Each row comes from the steps of one path. Every step used is in the known rows, and no mark comes twice. Write the path behind each row, first mark first.
Known rows:
pudit-zoleme-dere: +0.68 +1.41 +3.14 +3.57 -1.32 +3.29 +6.73 -1.49 -2.37 -1.58 +1.28 -3.72 -4.51 +0.21 -0.39 -2.18 -1.62 +0.79 +2.04 -1.04 -0.07 +0.99 -0.05 +0.20
pudit-zaba-larag-lifu-dere-zoleme: -0.11 +2.65 -0.34 +3.08 -4.77 +1.05 +4.54 +0.93 +5.57 -3.24 -0.78 -0.59 -1.49 +1.13 -0.68 -2.38 -0.89 +1.57 +3.47 -2.23 +2.85 +1.06 -2.09 -0.13
pudit-zaba-larag-lifu: -0.66 +2.12 -0.23 +2.99 -5.59 +1.63 +3.66 +0.92 +6.10 -2.44 -2.50 +0.57 -1.54 -0.36 -0.52 -2.08 -1.03 +1.42 +3.55 -2.04 +3.72 +0.74 -1.13 +0.33
zaba-larag-lifu: -0.74 +0.87 -1.17 +3.27 -4.63 +0.78 +4.31 -0.80 -0.85 -2.35 -1.28 -1.01 -0.56 +0.86 -0.15 -2.01 -1.71 +0.27 +2.32 -1.90 +2.91 -0.08 -2.98 +1.67
lifu-larag: -0.39 -0.37 -0.80 +1.21 -2.69 +0.74 +4.69 +0.80 +1.77 -3.75 -0.69 -0.03 -3.97 +0.91 +0.19 -1.61 -2.85 +0.20 +0.40 -1.86 +0.11 -1.75 -2.51 +1.31
lifu-dere-dugikis: +0.24 -0.15 -0.20 +3.60 +3.02 -0.99 +4.06 -1.90 -0.52 -4.00 -5.76 +0.19 -0.42 +5.80 -1.26 -3.16 -1.85 +1.60 -0.61 -0.25 -0.29 +0.14 -3.56 -0.25
dugikis-dere: -0.74 +0.65 -0.12 +2.72 -4.41 +2.98 +3.49 -1.80 +3.35 -1.44 -4.61 +0.37 -4.66 -1.84 +0.05 -2.10 -1.69 +1.38 +2.44 -0.20 +0.12 -2.21 +0.36 +1.52
lifu-dere: +0.10 -0.05 +0.22 +2.86 +5.17 +0.76 +4.75 -2.04 +2.59 -3.81 -2.30 +0.19 -1.99 +2.78 -0.55 -3.76 -1.66 +0.76 -1.19 -0.99 +0.45 -0.17 -2.66 +1.11
larag-lifu-dere-zoleme-pudit: +0.77 +1.93 +1.06 +5.04 +0.16 +1.89 +6.44 -2.96 +2.00 -2.79 +2.38 -2.27 -0.18 +3.24 -1.09 -3.32 -1.82 +0.12 +0.93 -2.45 -2.70 -0.30 -4.18 +0.42
zoleme-dere: -0.79 +1.01 +0.46 +1.35 -1.79 +3.54 +4.83 -2.03 +2.74 -1.27 +0.97 -0.76 -4.38 +0.59 -0.08 -2.15 -1.93 +0.90 +0.85 -0.72 +1.68 +0.28 +0.00 +1.34
pudit-zaba-larag-lifu-dere: -0.35 +2.17 -0.41 +2.56 -3.50 +1.44 +3.90 +0.79 +6.31 -3.20 -2.60 +0.46 -1.56 +0.54 -0.47 -2.52 -0.91 +1.40 +2.76 -2.07 +3.71 +0.84 -1.53 +0.41
dere-lifu-larag-zaba: -0.35 +0.42 -1.14 +4.24 -4.97 +2.99 +6.54 -0.40 -1.02 -5.21 +0.99 -1.21 -0.82 -2.97 -0.95 -2.05 -3.75 +0.70 +4.64 -3.41 -0.11 -1.03 -2.32 -0.08
dere-zoleme: +0.23 +1.43 +1.01 +5.32 -3.91 +0.37 +5.69 -1.39 -0.94 -1.49 +2.90 -2.67 -1.64 +1.91 -1.59 -2.05 -2.01 +1.13 +3.03 -1.02 -2.83 -0.16 -2.85 -0.76
pudit-zoleme-dere-dugikis: +0.72 +1.30 +2.89 +4.09 -2.82 +2.14 +6.32 -1.45 -4.52 -1.62 -1.10 -3.69 -3.49 +2.43 -0.91 -1.81 -1.71 +1.30 +2.22 -0.53 -0.54 +1.21 -0.90 -0.80
zaba-larag-lifu-pudit: -0.13 +0.80 -0.21 +3.80 -3.26 +0.23 +4.65 -1.26 +0.99 -3.46 -0.76 -1.13 -1.46 +2.05 -0.10 -2.21 -2.13 +0.19 +1.95 -2.19 +3.08 +0.55 -3.40 +2.06
zoleme-dere-dugikis: -0.68 +0.80 +0.07 +1.87 -4.03 +1.73 +4.22 -1.78 -0.38 -1.30 -2.54 -0.72 -2.75 +3.87 -0.78 -1.60 -2.14 +1.76 +1.34 +0.02 +0.93 +0.78 -1.04 -0.21
dere-lifu: -0.11 +0.03 +0.48 +5.03 -3.49 +2.61 +5.99 -1.65 -1.11 -3.38 +0.54 -0.46 +0.59 -3.70 -1.07 -2.51 -2.13 +1.15 +5.15 -2.12 -0.36 +0.02 -1.00 -0.31
pudit-lifu-larag-zaba: +0.16 +0.05 -0.77 +1.53 -4.77 +1.61 +6.82 -1.24 -2.87 -4.06 -1.33 -1.19 -3.35 +0.25 -0.94 -2.73 -2.96 +0.12 +2.89 -2.54 +0.51 +0.23 -1.56 +0.50
zaba-larag: -0.94 +0.07 -0.53 +2.14 -3.55 -0.51 +3.75 -0.20 -1.11 -2.41 -2.30 -0.58 -1.40 +0.63 +0.14 -1.92 -1.56 +0.79 +1.98 -1.06 +4.26 +0.05 -2.05 +1.75
dugikis-dere-zoleme-pudit-zaba-larag: -0.16 +2.42 +1.85 +2.50 -8.31 +1.47 +4.93 -0.67 +4.14 -1.78 -0.27 -2.27 -3.69 -0.93 +0.03 -1.64 -1.20 +1.99 +5.18 -0.87 +0.30 -1.04 -0.41 +0.90
zoleme-pudit-lifu-dere: +0.72 +0.35 +4.71 +0.93 -0.03 +0.31 +6.84 -2.98 +1.26 -2.95 -0.02 -1.34 -0.58 +1.13 -0.38 -3.50 -1.13 +0.62 +1.98 -1.56 +1.27 +0.93 -1.25 +1.65
dugikis-dere-lifu: -0.35 +0.77 -0.29 +3.61 -6.32 +3.92 +5.02 -1.66 +1.48 -2.75 -2.75 -0.31 -2.73 -4.53 -0.02 -2.11 -1.83 +1.73 +5.39 -1.23 -0.40 -1.67 +0.61 +0.71
zoleme-dere-lifu-larag-zaba: -0.55 +1.24 -0.83 +1.43 -4.81 +4.57 +6.72 -1.11 +1.09 -3.70 +3.05 -1.88 -3.49 -1.68 -0.12 -1.93 -3.25 +0.91 +3.70 -2.66 +1.34 +0.17 -0.67 +0.49
zoleme-dere-lifu: -0.41 +0.97 +0.27 +2.09 -3.84 +4.41 +6.38 -1.99 +1.01 -2.40 +2.86 -1.41 -2.47 -2.03 -0.21 -2.09 -2.08 +1.27 +3.71 -1.71 +1.17 +0.79 +0.26 +0.43

Which path is each row?
+0.59 +1.79 +1.37 +5.99 -1.56 +2.90 +4.99 -2.18 +7.73 -3.04 -0.53 +0.25 -2.31 +1.86 -1.21 -2.71 -2.31 +0.19 +1.79 -2.56 -0.65 +0.10 -2.55 +0.61 : larag-lifu-pudit-zaba
-0.60 +0.93 -1.42 +3.05 -7.50 +4.04 +5.37 -0.91 +1.60 -4.07 -2.36 -0.82 -3.75 -4.04 +0.02 -1.81 -3.02 +1.37 +4.97 -2.11 -0.07 -2.29 -0.29 +0.77 : dugikis-dere-lifu-larag-zaba
+0.48 +2.94 +3.35 +4.19 -6.76 +0.07 +6.15 -0.59 +3.11 -1.79 +4.30 -3.38 -0.30 +1.69 -1.16 -1.91 -1.32 +1.42 +4.66 -2.08 -0.50 +0.64 -2.89 -0.41 : dere-zoleme-pudit-zaba-larag-lifu
+0.82 +1.76 +2.53 +3.30 +1.99 -0.23 +6.11 -1.42 +4.19 -3.94 +1.88 -2.08 -1.13 +3.51 -0.84 -3.43 -1.30 +1.47 +1.30 -1.57 -0.61 +0.69 -3.25 +0.08 : lifu-dere-zoleme-pudit-zaba
+0.77 +1.99 +3.12 +3.58 -6.06 +0.09 +7.53 -1.70 -1.33 -2.58 +4.50 -4.27 -1.37 +1.96 -1.42 -2.21 -2.50 +0.83 +4.36 -2.32 -1.84 +0.43 -3.06 -0.29 : dere-zoleme-pudit-lifu-larag-zaba
+0.24 +1.36 +0.47 +3.47 -3.79 +1.13 +5.73 -1.20 -0.14 -3.40 +0.77 -2.64 -2.33 +2.14 +0.24 -1.99 -2.05 +0.22 +2.35 -2.34 +3.17 +1.04 -2.78 +1.76 : zaba-larag-lifu-pudit-zoleme-dere
-0.96 +0.41 -1.52 +2.47 -3.03 +1.93 +4.54 +0.01 +2.15 -4.19 -1.49 -0.57 -4.27 +1.07 -0.79 -1.91 -4.21 -0.01 +0.48 -2.47 +0.55 -2.04 -3.28 +1.09 : lifu-larag-zaba
+1.17 +1.40 +2.45 +6.97 -0.60 +2.81 +6.13 -3.08 +2.35 -3.01 +0.60 -1.93 -2.43 +2.16 -1.15 -2.81 -2.47 -0.33 +1.47 -2.56 -2.12 +0.18 -3.04 +0.64 : larag-lifu-pudit-zoleme
-0.21 +1.70 +5.24 +2.34 -2.78 +1.31 +4.38 -0.91 +8.54 -1.59 -0.76 +0.17 -1.21 -0.20 -0.59 -2.34 -1.02 +1.28 +2.64 -1.28 +2.24 +0.19 -0.35 +1.07 : zoleme-pudit-zaba
+1.15 +1.76 +2.35 +6.13 -0.77 +3.35 +6.52 -3.09 +2.50 -2.81 +1.60 -2.38 -3.28 +2.46 -0.86 -2.71 -2.46 -0.25 +1.28 -2.58 -1.71 +0.52 -2.63 +0.87 : larag-lifu-pudit-zoleme-dere
+0.43 +1.00 +2.22 +4.12 -1.01 +0.01 +4.20 -0.30 +8.86 -4.60 -1.73 +0.57 -3.81 +2.23 -0.44 -2.42 -2.06 +1.28 +2.14 -1.79 +3.45 +1.49 -1.52 +1.01 : lifu-pudit-zaba-larag
+0.75 +0.96 +0.40 +3.95 +3.07 -0.11 +5.99 -1.84 +0.67 -3.80 +1.24 -2.00 -1.71 +3.83 -1.00 -3.44 -1.72 +1.18 +0.34 -1.27 -1.74 +0.17 -3.57 -0.04 : lifu-dere-zoleme
+1.51 +0.32 +4.39 +6.29 +1.94 +0.82 +6.11 -2.30 +2.27 -3.99 -0.19 -2.08 -4.31 +2.60 -0.76 -2.80 -2.48 +0.45 +1.29 -1.53 -0.56 +1.08 -1.96 +0.73 : lifu-pudit-zoleme
+0.60 +0.91 +1.56 +4.88 -4.95 +3.59 +6.19 -1.98 +1.78 -3.89 -1.74 -1.45 -3.93 -3.42 +0.05 -2.24 -2.12 +1.51 +5.46 -1.62 -0.73 -0.76 +0.38 +0.66 : dugikis-dere-lifu-pudit-zoleme
+0.11 +0.94 +1.16 +2.82 -2.36 +4.14 +6.70 -2.36 +3.05 -3.57 +3.40 -1.51 -3.24 -0.84 -0.16 -2.28 -2.50 +1.27 +3.54 -2.10 +1.32 +1.28 -0.16 +0.73 : zoleme-dere-lifu-pudit
+0.57 -0.47 -0.29 +0.53 -4.70 +0.75 +6.98 -0.59 -3.15 -3.74 -0.66 -0.88 -3.32 +0.09 -0.26 -2.48 -1.98 +0.22 +2.68 -2.13 +0.22 +0.43 -1.03 +0.62 : pudit-lifu-larag
+0.17 +0.62 +0.63 +4.23 -5.02 +3.45 +5.32 -2.14 +3.34 -3.95 -2.21 -0.35 -3.60 -3.41 +0.04 -2.23 -2.19 +1.64 +5.18 -1.51 -0.32 -1.12 +0.25 +1.03 : dugikis-dere-lifu-pudit
+0.41 +1.76 +1.64 +1.91 -8.45 +1.60 +6.30 -1.26 +1.25 -2.34 +0.57 -2.74 -4.44 -0.73 +0.11 -1.76 -1.73 +1.46 +4.68 -1.24 -1.59 -1.35 -0.67 +0.71 : dugikis-dere-zoleme-pudit-lifu-larag
+0.44 +0.37 +5.01 +1.57 -2.90 +0.79 +6.46 -2.85 +0.71 -1.79 +0.16 -1.20 -0.64 -0.03 -0.48 -2.86 -1.17 +0.49 +2.84 -1.45 +1.25 +0.78 -0.58 +1.67 : zoleme-pudit-lifu
+0.46 +2.59 +3.65 +3.92 -6.15 -0.55 +5.94 -0.28 +3.04 -1.84 +3.72 -3.16 -0.78 +1.55 -0.96 -1.91 -1.33 +1.62 +4.59 -1.59 +0.03 +0.79 -2.41 -0.28 : dere-zoleme-pudit-zaba-larag
+0.34 +1.06 -0.79 +4.98 +0.16 +1.60 +4.77 -2.81 +0.05 -3.01 -3.28 -0.39 +0.34 +4.70 -1.47 -3.04 -2.06 +0.59 +0.22 -1.63 -1.97 -0.44 -4.20 -0.22 : larag-lifu-dere-dugikis
+0.74 +2.52 +1.17 +4.79 -0.58 +2.26 +6.19 -2.27 +4.07 -2.99 +1.94 -1.85 -0.26 +2.82 -1.17 -3.19 -1.54 +0.51 +1.65 -2.60 -2.06 +0.00 -3.74 +0.14 : larag-lifu-dere-zoleme-pudit-zaba
-0.37 +2.07 -0.65 +3.12 -4.71 +0.59 +3.63 +0.92 +4.91 -3.31 -4.26 +0.51 -0.64 +2.14 -0.83 -2.31 -1.03 +1.77 +2.97 -1.71 +3.53 +1.13 -2.02 -0.40 : pudit-zaba-larag-lifu-dere-dugikis
+0.03 +1.92 +3.88 +2.02 -3.72 -0.07 +4.39 -0.44 +6.24 -2.94 -2.12 -0.62 +0.32 +2.43 -0.46 -2.38 -0.91 +1.44 +2.76 -1.66 +3.46 +0.80 -2.18 +0.90 : zoleme-pudit-zaba-larag-lifu-dere-dugikis
+0.97 +1.43 +3.49 +3.06 -6.13 -0.46 +7.64 -1.29 -1.58 -2.36 +4.90 -3.95 -1.29 +2.02 -0.93 -2.07 -1.83 +0.76 +4.28 -1.95 -2.20 +0.61 -2.71 -0.24 : dere-zoleme-pudit-lifu-larag
-0.02 +1.88 +2.12 +3.03 -6.81 +2.01 +5.11 -1.84 +2.72 -1.31 -0.08 -2.31 -3.70 -0.66 -0.18 -1.70 -1.59 +1.65 +4.03 -0.62 -1.54 -1.67 -0.71 +0.89 : dugikis-dere-zoleme-pudit
-0.38 +1.65 +4.53 +1.42 -4.09 +0.36 +4.25 -0.08 +7.29 -2.09 -0.82 -0.25 -0.82 -0.05 -0.09 -2.23 -0.90 +1.33 +3.06 -1.47 +4.25 +0.53 -0.78 +1.53 : zoleme-pudit-zaba-larag
+0.28 +1.11 +0.57 +4.45 -3.41 +0.47 +5.28 -1.12 -0.52 -3.54 -0.50 -2.28 -1.72 +2.02 -0.06 -2.23 -1.96 +0.15 +2.05 -2.33 +2.57 +0.77 -3.29 +1.58 : zaba-larag-lifu-pudit-zoleme
+0.50 +1.85 +3.84 +4.44 -4.18 -0.21 +6.19 -1.83 +0.95 -1.27 +4.34 -3.39 -0.84 +1.97 -1.23 -2.05 -1.81 +1.12 +3.35 -1.33 -2.10 +0.03 -2.83 -0.01 : dere-zoleme-pudit
-0.25 +0.87 -0.48 +0.77 -4.88 +4.05 +6.78 -0.72 +0.82 -3.46 +3.54 -1.67 -3.35 -1.68 +0.29 -1.75 -2.45 +1.05 +3.55 -2.36 +1.24 +0.31 -0.22 +0.53 : zoleme-dere-lifu-larag
+1.50 +0.87 +4.01 +5.36 +0.21 +1.02 +6.33 -2.37 +1.37 -4.04 -0.32 -2.60 -4.79 +4.16 -0.76 -2.32 -2.65 +0.95 +1.45 -1.19 -0.15 +1.71 -1.84 +0.28 : lifu-pudit-zoleme-dere-dugikis
